Each row comes from the steps of one walk. Every step used is in the known rows, and no mark comes twice. Write the walk behind each row, first mark first.
In the rows, 128 means zero.
Known rows
pimed, mena, pazoz, kovedaf, fazamif: [185 112 100 115 169 130  83  85  88 134 126 177 119 131 108  87 144 105
 124 121 105  87 123 168 134 125 139 200 149]
mena, lofik: [172 178 128 131 137 118 157 173 141 179  93 131  93 137 101 126 126 193
 138 138 125  75 126  98 128 130 122 122 136]
pimed, mena, lofik: [191 151 112 136 139 119 130 190 123 179 119 133 101 130  95 101 103 132
 123 148 117  74 125 117 146 107 116 169 150]
kovedaf, nedug, mena: [147 134 141 139 157 126 200 116 162 108 161 113 138 120 168 146 115  77
  93 137 124  97 116  63 136 131  86 126 133]
mena, pazoz, kovedaf: [127 135 101 113 171 116 114 107 104 149  74 126 123 143 109 108 171 164
 119 131 124 113 134 137 109 149 171 147 126]
kovedaf, taba: [ 93 155 119 113 118 133 150 130 160 100 111  99 115 134 128 107 130 140
 137 137 158 111 138  90 117 161 139 111 107]
tilib, nedug: [ 97 128 139 140 141 127 158 163 151 164  90 149 102 143 111 127 121 126
 113 155 176 145 136 106 123 106 159  66 121]
taba, kovedaf, pazoz, mena: [105  91 133 139  85 128 110 132 126  92  94  80  99 126 103 108 161 109
  86 117 105 135 179 149 138 157 140 140 138]
tilib, nedug, mena, pimed, gari: [ 86 105 104 162 186 116 166 129 118 147 142 188 136 150 131 140  97  18
 109 124 181 236 126 170 127 113 135  93 124]
lofik, kovedaf, nedug, mena: [142 132 146 128 155 151 188  97 159 114 192 139 156 111 180 218 137  90
  78 142 133 121 100  56 138 110  90 140 131]
gari, pimed, mena, nedug: [144 122 129 137 137 124  48 157 124 148 159 148 140 136  98  77  79 166
 142 167 124 118 151 199 137  65 149 188 136]
pimed, mena, nedug, kovedaf, pazoz: [110 113 140  99  34 137  65 178  83 118 125  95 135 115 104  89  76 136
 130 156 100 120 154 179 147  95 138 122 155]
kovedaf, pazoz, mena, pimed, gari: [104 100 106 152 139 129 187 119  99 115 115 125 118 146 125  84 141  39
 140  95 111 197 151 177 125 155 140 166 123]
nedug, kovedaf, taba: [ 83 140 126  93  66 134 110 137 154  79 131  83 134 111 133 132 115 157
 144 134 160 155 127  99 119 166 118  75 100]
pimed, mena: [123 116 123 143 161 128 134 155 134 147 123 113 120 129 104 103  81 123
 126 152 128  80 142 119 144 109 134 171 138]
pazoz, mena: [102 118 142 153 168 133 139 145 168 133 127 114 130 134 135 114 128  96
 116 118 115 107 112  92 134 137 140 163 121]
kovedaf, pazoz: [126 141 133 113 113 136 164 136 123 131  68  69  78 137 111 119 126 182
 117 144 116  64 178 109 128 133 144 110 142]
tilib, nedug, kovedaf, pazoz: [107 110 141  92  43 137 131 167 116 123  80  89  83 121 119 141 127 142
 103 155 158 167 157 128 126 112 143  19 133]
taba, kovedaf, nedug, mena: [127 112 139 152 118 111 156 113 148  86 160 124 144 110 137 149 126  99
  86 133 130 144 145 103 137 154  84 121 135]
tilib, nedug, mena, pimed: [ 83 115 118 171 181 115 126 151 140 163 117 155 134 151 164 143 109  24
  75 131 158 162 107 135 128  97 141  80 115]
kovedaf, pazoz, mena, lofik: [190 146 121 117 101 131 153 173 129 147  90  91  69 139 125  99 177  98
  93 118  87  83 130 108 140 136 123 150 149]
taba, kovedaf, fazamif: [130 132 158 151 116 124 103  94 139 109 128 174 108 121  84 141 108 223
 149 116 133 107 160 147 135 152 119 116 131]
mena, nedug, kovedaf: [ 72 144 166 120  78 127  76 164 128 135 132 138 166 120 109 125  75 214
 168 144 125 139 119 140 128 119 139  84 122]
lofik, kovedaf, nedug, mena, pazoz: [183 150 127 109 153 147 175  95 114 135 182 155 151 119 190 186 145  29
  72 134 105 127  89  50 121 124  88 164 138]
mena, pazoz, kovedaf, fazamif: [169 141 117 113 164 127 107  67 106 133 102 175 115 139 115 114 167 173
 138 110 112  88 123 147 115 147 152 149 134]
taba, kovedaf: [ 88 124 139 151 121 113 109 134 138 125  97 122 118 125  77 133 113 210
 132 140 143 131 173 136 128 152 137 112 124]
lofik, mena: [ 86 144 130 120 157 125 103 122 143 140 113  83 136 137 144 164 116 162
 187 100 144  85 124 109 126 111 145  84 133]

Which walk is each row?
[123 113 129 136 149 116 201  97 151 109 120 127 144 121 122 127 189 171
 129 138 148 138 127 112 119 144 133 119 114]
pazoz, kovedaf, nedug
[196 145 150 135 118 147 206 142 157 145 184 173 142 114 160 173 198  67
 106 121 112 153  61  56 132 125  88 171 125]
pazoz, mena, lofik, kovedaf, nedug
[ 88 118 149 124  83 129  55 182 114 135 156 141 171 112 105  99  53 137
 150 157 116 138 118 162 145  94 133 133 139]
pimed, mena, nedug, kovedaf
[133 119 138 132 171 131 118  69 152 119 114 161 118 129 102 148 161 226
 143 116 141  85 138 151 133 133 148 127 126]
pazoz, kovedaf, fazamif
[114 143  81  87 130 121 107  99 109 100  85 111 126 142 127  86 200 112
 112 126 144 143 132 132 100 177 164 134 106]
mena, pazoz, kovedaf, taba
[ 93  84 117 133  88 133 152 124  94  92 138 105 138 123 132 109 123  58
 152  91 116 237 136 183 125 164 116 131 117]
nedug, kovedaf, pazoz, mena, pimed, gari
[182 154 121 121 152 122 189 116 117 126 151 130 136 130 180 115 122  28
  90 134 101 100 103  58 120 149  87 148 139]
kovedaf, nedug, mena, pazoz
[ 93  97 130 139  86 130 116 148 114 110 114  76 135 123 163 115 136  73
 117  97  95 158 112 148 127 145 123 119 108]
nedug, kovedaf, pazoz, mena, pimed
[ 88 151 126 100 114 158 133 103 155 106 141 122 130 124 136 182 154 152
 119 142 166 138 123  83 120 139 142 123 105]
lofik, kovedaf, taba
[121 131 129 174 174 111 199 114 145 126 159 133 163 132 189 136 120  40
 106 119 124 126  95  94 125 135  89 133 112]
kovedaf, nedug, mena, pimed
[130 107 139 119  84 127  12 170 118 124 177 132 163 111 103 100  64 188
 152 163 125 161 136 209 138  71 130 154 128]
gari, pimed, mena, nedug, kovedaf
[ 89 150 175 100  72 135  19 109 123 112 174 160 175 117 150 169  81 190
 230  82 126 119  87 162 135  96 123  49 138]
lofik, mena, nedug, kovedaf, fazamif
[175 105  92 120 150 115 168 110  90 128 131 144 147 125 130  70 174  50
 112 144 114 139 116 128 121 134 127 194 136]
pimed, mena, pazoz, kovedaf, nedug
[201 127  93 118 164 121  79 137  95 154 133 123 105 138 116  72  98 113
 118 155 110 104 143 159 120 100 130 212 136]
gari, pimed, mena, pazoz
[ 90 132 113 168 179 114 190 117 111 148 121 165 139 146 100 113  93 133
 185 116 154 189 145 161 114 153 138 135 112]
mena, pimed, gari
[131 120 168 117  85 140 111 131 147 128 143 182 112 116 124 156  99 157
 141 132 169 159 112 125 132 111 119  37 125]
tilib, nedug, kovedaf, fazamif
[138 138 168 119 101 141 108 107 149 111 148 148 124 109 123 159  82 220
 167 118 133  97 120 113 135 140 101  89 126]
nedug, kovedaf, fazamif
[168 108 113 139 164 126  90 138 142 138 141 108 110 127 104  99  91 169
 128 161 136 104 158 161 136  85 131 194 134]
gari, pimed, mena
[133 102 120 132 171 117 170  88 160  95 145 112 153 116 158 154 179 109
  77 132 139 124 121 105 135 133 111 132 129]
pazoz, kovedaf, nedug, mena
[160 182 117  92  92 149 139 142 146 138 135 139 111 125 126 177 175 162
 119 138 155 131 105  83 122 136 122 127 118]
mena, lofik, kovedaf, taba
[ 81  89 120 172  99 114 108 135 106 108  94 100 121 137 125  93 163  72
  99 100 100 164 159 181 127 160 142 146 114]
taba, kovedaf, pazoz, mena, pimed
[ 69 128 104 146 179 113 140 103 104 140 136 137 160 147 136 148 107 114
 230  74 161 191 122 173 113 129 140  98 121]
lofik, mena, pimed, gari
[120 163 107 102 157 122  94 121  97 158 100 101 129 147 156 130 121 104
 182  96 118  94 108 104 108 124 147 105 137]
lofik, mena, pazoz
[228 103  91 112 172 126  39  70  96 126 146 170 109 130 107  86 153 154
 126 130 115 109 140 215 127  99 137 223 138]
gari, pimed, mena, pazoz, kovedaf, fazamif
[103 111 120 159 141 127 150 136 124 133  93  90 117 147 157  91 151  52
 108 101  92 117 128 139 125 139 143 155 114]
kovedaf, pazoz, mena, pimed
[120 123 151 155  97 109 192 122 141 104 132 141 133 115 103 122 137 159
 134 139 141 158 155 105 121 165 104 108 120]
taba, kovedaf, nedug
[ 50 144 156  99  76 125  26 151 122 127 146 112 184 121 144 163  86 182
 213 104 133 146  98 153 127  95 144  45 131]
lofik, mena, nedug, kovedaf
[184 131 133  97  45 135 117 184 122 124 109  72  90 114 132 123 159 121
 104 115  89 121 117 115 139 143 103 113 143]
nedug, kovedaf, pazoz, mena, lofik
[189 170 129  93  87 152 152 148 111 168  94 111  75 129 112 187 175 197
 101 147 114  85 145 105 132 109 129 121 152]
mena, lofik, kovedaf, pazoz
[146 149 165 126 152 165 132  75 151 139 161 188 120 121 126 207 122 205
 142 125 131  88 117  99 136 112 123 137 129]
lofik, kovedaf, fazamif
[113 101 109 166 190 105 168  89 143 111 144 132 177 127 176 141 179  72
  93 114 133 152 101 138 123 134 116 138 107]
pazoz, kovedaf, nedug, mena, pimed
